Every row comes from one small tree of marks. The marks that hang from a mark follow it in brackets, in the order of their numbers. Every link used is in the known rows. Which tree was each row made from?
In the rows, zero is written as 128.
Known rows:
k45{k83{k665}}: [123 131 149 140 107 135 107 130 138 134 118 104 131 134 114 121 115 120
 107 105 168 120 119 138 140 142 157 111 128 118]
k93{k689{k635{k45{k83{k665 k701}}}}}: [110 120 166 173  64 160  80 176  92 143  87  94 122 192 108 139  79  53
 104  94 189  88  81 119 174 138 144 142  99 111]
k635{k45 k689{k93} k982{k266}}: [ 89 149 123 166  84 166  93 159  91 108  85 154 109 168 140 138 110  87
 129  90 115 126  55 160 171 114  69 165 201 150]
k238{k246{k45{k83{k665 k701} k635{k982}} k309}}: [148 130 207 155  63 170 109 165  84  71 132 153 108 167 106  76 128  80
 105 103 197 151  52 121 192 107 124 124 135 126]
k238{k246{k45}}: [131 125 162 121 101 152 129 134 128 112 143 158 100 131 120 115 151 120
 125 143 132 146 107 111 144 112 108 128 123 126]
k701{k871{k665}}: [125 146 114 140 114 132 153 112 142 114  96 133 161 157 120 109 120 151
 127 124 135 139 144 119 123 131 161 139 121 129]
k309{k246{k45}}: [122 122 143 148 134 127 116 125 110 133 139 165 122 120 108 114 127 109
 140 160 130 142 100 129 126 122 118 144 126 122]
k309{k246}: [119 126 126 133 135 121 120 121 118 140 125 156 129 127 121 126 125 101
 141 137 141 133 106 146 114 141 146 140 127 136]
k45{k83{k665 k701} k635{k689}}: [142 146 171 164  84 167  89 162 105 135  80 109 124 169 118 133  89  71
  96  77 188  82  88 149 176 152 172 114 138 112]
k665{k871}: [119 138 148 132 121 136 134 118  96 142 130 109 136 121 110 118 117 105
 143 129 136 125 120 135 127 109 132 128 132 131]
k246{k45{k83{k665} k635{k689{k93}}} k238 k309}: [143  89 135 166 111 183  89 170  93  88 108 156 122 166 112 123 114 106
  91 107 143 147  61 126 206  89  64 117 124  94]
k246{k45{k83} k238 k309}: [126 104 133 147 116 153 128 147 109  71 137 149 143 130  96 105 130 157
 123 128 131 166  94 107 166  69  55 117 112 110]
k309{k246{k45 k238}}: [120 107 129 147 131 139 115 117 109 103 146 174 135 119 101  94 118 114
 151 136 127 151  84 123 136  99  90 141 118 125]
k689{k93 k635}: [138  73  91 120 138 134  97 145 104 146 134 143 123 170 160 162 141  95
  96 147 118 148  94 114 137 120 138 130 102 118]
k45{k83{k665 k701} k635{k689{k93} k982}}: [146 127 161 176  93 176  72 169  90 114  80 132 119 190 131 124 101  48
  85  79 179 114  54 161 189 146 159 136 155 125]
k246{k45 k238 k309}: [130 104 134 140 123 146 133 137 108  73 160 160 139 130 109  88 125 150
 148 138 111 170 105  96 158  64  35 130 107 116]
k45{k83{k701} k635{k689 k982}}: [140 157 159 166  98 170 102 176  90 107  64 129 131 167 116 127 106  76
  96  78 164  97  69 163 179 139 153 144 177 135]
k266{k982}: [106 128 149 132 127 139 139 124 139 136 140 131 135 117 132 135 124 131
 133 123 149 149 124 134 134 126 139 137 157 107]
k238{k246}: [128 126 149 109 102 148 136 129 134 119 123 149 107 137 136 129 148 115
 123 121 142 136 115 128 131 131 135 123 128 140]
k45{k83{k701{k871}} k635{k689{k93} k982{k266}}}: [117 133 129 180  75 178  88 168  79  95  56 137 124 182 136 153 108  91
  95  64 171 113  62 164 169 139 163 115 170 134]
k45{k83}: [124 128 129 134 121 137 120 138 132 126 108 118 130 124 115 141 133 133
 103 115 146 122 119 137 134 133 148 117 135 123]
k701{k83 k871}: [125 123 120 168 116 109 129 121 132 111  67 135 146 155 111 129 112 166
 119 154 159 143 146 125 138 123 164  98  92 126]
k246{k45{k83{k665{k871} k701}} k238 k309}: [127 117 197 166  72 164 111 133  68  82 156 120 155 153  77  67  84  92
 152 107 183 157  69  99 175  60  81 112  87 103]
k871{k701{k83}}: [127 150 103 172 105 113 133 129 127 116  85 143 130 159 101 141  99 138
  89 134 135 139 116 125 139 125 147 138 112 115]
k871{k665{k83} k701}: [115 184 113 132  91 138 168 105 125 131 123  97 171 158 103 130 100 128
  98 115 105 142 108 140 127 123 132 181 141 115]
k665{k871{k701}}: [126 174 127 154 105 142 147 119  94 135 134 122 130 141  98 119 105  99
 115 123 122 128 110 133 120 117 138 153 134 121]
k689{k93 k635{k45{k83{k665 k701}}}}: [131  89 140 156  77 153  61 164  91 145 114 132 126 208 131 135 102  46
  91 120 181 126  50 111 177 119 160 129  92 108]
k309{k246{k45{k635{k689 k982}} k238}}: [125 141 135 170 130 169 107 151  82  90  98 186 126 141 102  88 108  84
 132 109 122 128  50 159 172 109  82 168 183 141]

Which tree is each row?
[116 123 141 153 127 135 109 135 112 134 119 157 127 116  92 126 131 114
 114 146 147 136  91 139 136 127 137 131 130 115]
k309{k246{k45{k83}}}
[145 130 138 183 102 181  94 172  86  97  55 154 131 200 127 133 116  86
  85 100 167 123  73 158 179 144 176 128 146 130]
k45{k83{k701{k871}} k635{k689{k93} k982}}
[138 115 133 154 123 161 125 161  87  48 123 152 135 127  93  82 138 140
 107 102 139 158  66 127 185  72  64 135 159 124]
k246{k45{k83 k635{k982}} k238 k309}
[142 122 174 132  89 162 108 144 124 122 120 130  93 127 103 117 141 106
  84 108 180 116  87 128 167 131 155 105 136 114]
k238{k246{k45{k83{k665} k635}}}
[127 120 165 161 106 142  99 140  97 126 124 158 134 135  92 119 113  84
 126 137 170 135  79 127 142 127 152 132 110 112]
k309{k246{k45{k83{k701}}}}
[106  92  90 128 112 134  91 147  86 120 135 134 120 163 161 152 132  93
 109 101 120 152  64 132 135 112 119 141 159 138]
k689{k93 k635{k982{k266}}}
[104 136 172 182  65 163  80 178  80 118  85 100 126 200 107 113  79  46
 108  82 190 100  62 131 185 138 135 164 131 127]
k93{k689{k635{k45{k83{k665 k701}} k982}}}
[106 132 151 177  80 165  92 190  74 111  72 113 124 192 108 132  98  56
 106  92 169 103  64 133 179 128 126 169 138 133]
k93{k689{k635{k45{k83{k701}} k982}}}
[131 117 165 122 102 152 140 144 113  96 151 174 105 144 124 108 153 132
 134 154 129 171 104 106 155  90  70 129 113 126]
k238{k246{k45 k309}}
[141  99 125 144 124 159 123 160  97  72 125 146 130 118  96 112 138 149
 102 115 139 144  84 114 177  73  72 111 126 108]
k246{k45{k83 k635} k238 k309}
[ 92 107  96 147  87 151  76 167  81 117 100 135 115 168 137 153 133  87
  85  93 140 138  35 142 164 103 115 143 179 138]
k689{k93 k635{k45{k83} k982{k266}}}
[110 119 126 150  95 162 117 159  79  46 125 135 128 112  99 103 129 147
 114  66 142 145  54 134 174  66  53 124 183 127]
k246{k45{k83 k635{k982{k266}}} k238 k309}
[119 162 163 185  73 156 114 151  97  86  79 142 144 180 100  84 106 110
 126 112 177 128  83 139 164 121 152 137 140 146]
k635{k45{k83{k701{k871}}} k982}
[149 102 145 171  94 167 123 158  85  60 115 155 147 156  91  92 115 145
 117 117 171 146  88 100 178  77 110  95  87 106]
k246{k45{k83{k701{k871}} k635} k238 k309}
[142 142 128 181  94 183 111 164  99  91  36 151 151 210 122 127 110  83
  80  81 164 127  69 152 178 143 183 150 152 128]
k45{k83{k701{k871{k665}}} k635{k689{k93} k982}}
[107 166 126 146 102 155 112 157  93 111  85 121 112 135 136 140 113 104
 119  64 128  97  81 170 153 131 109 144 218 149]
k45{k635{k689 k982{k266}}}
[143 114 130 150 128 150 134 153  84  50 143 164 129 129 105  71 132 134
 132 119 118 162  74 119 177  67  47 144 153 134]
k246{k45{k635{k982}} k238 k309}
[102 133 129 160 109 150 110 174  87 121  89 122 116 175 122 128 112  81
 119 117 127 113  84 133 166 126  92 179 156 141]
k93{k689{k635{k45 k982}}}
[117 144 163 158  64 146  89 148  92 102 111  91 124 138 116 111  97  83
 110  37 198  97  66 152 156 141 171 112 177 133]
k45{k83{k665 k701} k635{k982{k266}}}
[122 152 154 179  80 166 136 124  81  84 157 131 142 153  67  76  86 116
 113 111 145 162  74 112 163  67  74 136 114  96]
k246{k45{k83{k665{k871{k701}}}} k238 k309}
[148 108 133 155 105 176  86 177  96 132  71 141 114 170 131 172 117  71
  78  96 159 104  75 146 177 141 159 121 130 111]
k45{k83{k701} k635{k689{k93}}}
[125 175 149 162  90 139 137 109  99 144 148 109 128 152  99 100  87  89
 119 114 145 124 109 134 127 125 148 148 126 115]
k83{k665{k871{k701}}}
[ 93 143 156 164  40 148  70 160  79 116 110 106 131 186 123 108  83  59
 117  65 188 112  33 131 165 114 141 139 165 137]
k689{k635{k45{k83{k665 k701}} k982{k266}}}
[137 118 208 144  56 162 113 149 107  93 146 152 115 172 109  96 122  95
 123 125 192 159  79 103 172 106 114 110  90 112]
k238{k246{k45{k83{k665 k701}} k309}}
[142 136 161 177  94 189 106 185  68  49  96 161 139 171  99  90 103  96
 117  88 150 143  44 129 210  76  61 146 156 122]
k246{k45{k83{k701} k635{k689 k982}} k238 k309}
